Every row comes from one small tree of marks. The marks that hang from a mark follow it in brackets, in alphabetical order. Every link used is in the known rows. Which tree was each row made from?
(in the rows, 128 means zero)
Known rows
defizop[lolo romok]: [159 218  85 196 140 148  98 102 129 146 122 140 139 125 152 147 110 120
  80]
defizop[romok[pugo[dedim]]]: [146 220 123 103 129 140 167  99 111 117 163 160  98 131 160 162 131 116
  86]
dinuvos[pugo[dedim palun romok[defizop]]]: [121 128 141  58 118 155 129  61 153 136  97 130 134 137  77  89 170 150
 204]
nebeb[dedim]: [175 183 121 119 150 110 126  83 142  99 152 179 117 125 134 137 121 124
 124]
romok[defizop[lolo] pugo[dedim palun]]: [111 109  82 120 128 144  89  59 128 144 122 115  79 117 137 149 121 142
 128]
lolo[defizop[romok[pugo[dedim]]]]: [138 231 146  88 145 144 173  61 100 121 168 156  97 105 169 168 121 108
  61]
dinuvos[pugo[dedim palun]]: [126 109 152  54 116 115 120 114 148 109 133 161  95 108 119 128 159 130
 148]
defizop[lolo romok[pugo[dinuvos]]]: [105 133 103 181 132 117 147 164  79 125 153 131 125 134 170 146 114 132
  89]
defizop[lolo romok[pugo]]: [142 196  71 173 146 136 134 111  91 125 147 130 111 136 174 169  98 126
  84]
pugo[dedim dinuvos palun romok[defizop]]: [119  93 162  84 118 156 129 100 145 153  97  98 138 118  73  72 158 134
 188]
nebeb[dedim[pugo[dinuvos palun romok]]]: [134  33 172 111 127  83 133 190 159  95 129 116 135 143 125  70 117 142
 142]
dedim[pugo[dinuvos palun]]: [117  74 155 139 115  99 105 238 135 116 128 121 132 125 145 123 123 109
 111]
nebeb[dedim[pugo]]: [150 158 135 152 128  91 110 149 165  95 152 187 140 143 156 149 118 121
  84]
dinuvos[pugo[dedim romok]]: [123 119 172  68 116 127 173  96 141 127 124 154 153 116  87 127 167 134
 165]
dedim[pugo]: [141 175 130 164 125 118 111 180 139 123 132 152 155 130 144 176 121  99
  85]
nebeb[dedim[pugo[dinuvos romok]]]: [124  71 181 141 121  85 154 187 155 104 137 149 175 145 124  96 128 137
 124]
defizop[lolo romok[pugo[dinuvos palun]]]: [119  96  94 150 135 116 125 172  87 119 142 102  87 130 174 118 102 139
 109]
dedim[pugo[dinuvos]]: [109 108 164 169 108 102 122 237 128 120 139 154 171 127 142 151 138 103
  90]
dedim[pugo[dinuvos palun romok[defizop]]]: [112  91 144 146 118 141 115 183 141 141  93  90 168 153 105  86 136 128
 166]
nebeb[dedim[pugo[romok]]]: [160 134 145 136 136 102 141 132 166 103 133 147 158 150 124 122 112 132
 119]
pugo[dinuvos romok]: [137 111 160 119 137 133 172 154 102 136 120 105 166 111  86 115 136 116
 166]

Write each row's tree
[100 147  92 154 122 145 107  55 121 150 132 146 117 122 132 176 134 134
 114] => romok[defizop[lolo] pugo[dedim]]
[104 110 120 190 129 153 117 105 119 169  92 101 189 127  87 105 138 141
 169] => pugo[dinuvos romok[defizop[lolo]]]
[123 120 148  77 120 120 158 159 105 107 159 130  75 123 158 110 134 126
 108] => defizop[romok[pugo[dedim dinuvos palun]]]
[126  56 161 129 119  70 103 208 162  85 148 156 119 136 156  97 121 131
 106] => nebeb[dedim[pugo[dinuvos palun]]]
[ 94  95 137  81 115 133 136 123 107 125 140 126  92 123 127 122 150 132
 155] => romok[defizop pugo[dedim dinuvos palun]]
[144 192 136 110 129 174 139  40 150 161 103 129 161 125  72 123 155 125
 163] => pugo[dedim romok[defizop]]
[113 173  59 180 142 149 111  77  95 142 128 129 126 136 142 183 115 133
 130] => romok[defizop[lolo] pugo]
[120  84 191  92 116 128 170 137 130 144 124 123 156  98  80 109 157 120
 148] => pugo[dedim dinuvos romok]
[125 133 106 207 129 123  87  83 182 139 104 143 181 163 121 114 115 155
 120] => nebeb[dedim[pugo[romok[defizop[lolo]]]]]
[169 183  94 108 154 179 119  64 129 148  88  80 130 137  83 100 125 127
 201] => pugo[palun romok[defizop]]
[140 171  83 187 144 170 103  54 131 172  86 101 171 132  88 131 121 136
 163] => pugo[romok[defizop[lolo]]]
[150 160  60 146 150 135 114 113  99 121 134 102  71 133 176 145  87 134
 102] => defizop[lolo romok[pugo[palun]]]
[156 180 112  71 135 138 147 106 117 111 152 129  58 127 160 135 119 122
 102] => defizop[romok[pugo[dedim palun]]]
[126  51 163 121 121 110 134 226 134 124 110  83 151 131 114  98 120 121
 144] => dedim[pugo[dinuvos palun romok]]
[149 159 108 141 132 158 104 130 154 143  87  89 154 155 107 110 120 124
 160] => dedim[pugo[palun romok[defizop]]]
[125 172 102 150 126 131 133  91 120 136 151 148 102 122 165 167 117 131
  66] => defizop[lolo romok[pugo[dedim]]]
[ 95  87 167  88 114 105 176 157  94 113 167 152 112 104 133 160 146 118
 117] => romok[pugo[dedim dinuvos]]
[108  51 158  58 119 104 155 164 100 107 157 122  74 101 135 132 136 124
 135] => romok[pugo[dedim dinuvos palun]]
[128 111  88 187 127 151  66 121 163 161  75  77 156 146 113 114 107 139
 140] => dedim[pugo[palun romok[defizop[lolo]]]]
[ 88  76  85 154 131 131  99 134  88 135 122  98 104 128 143 129 117 144
 155] => romok[defizop[lolo] pugo[dinuvos palun]]
[124  74 173  79 115 114 118 155 136 128 133 131 100  90 113 110 149 114
 128] => pugo[dedim dinuvos palun]
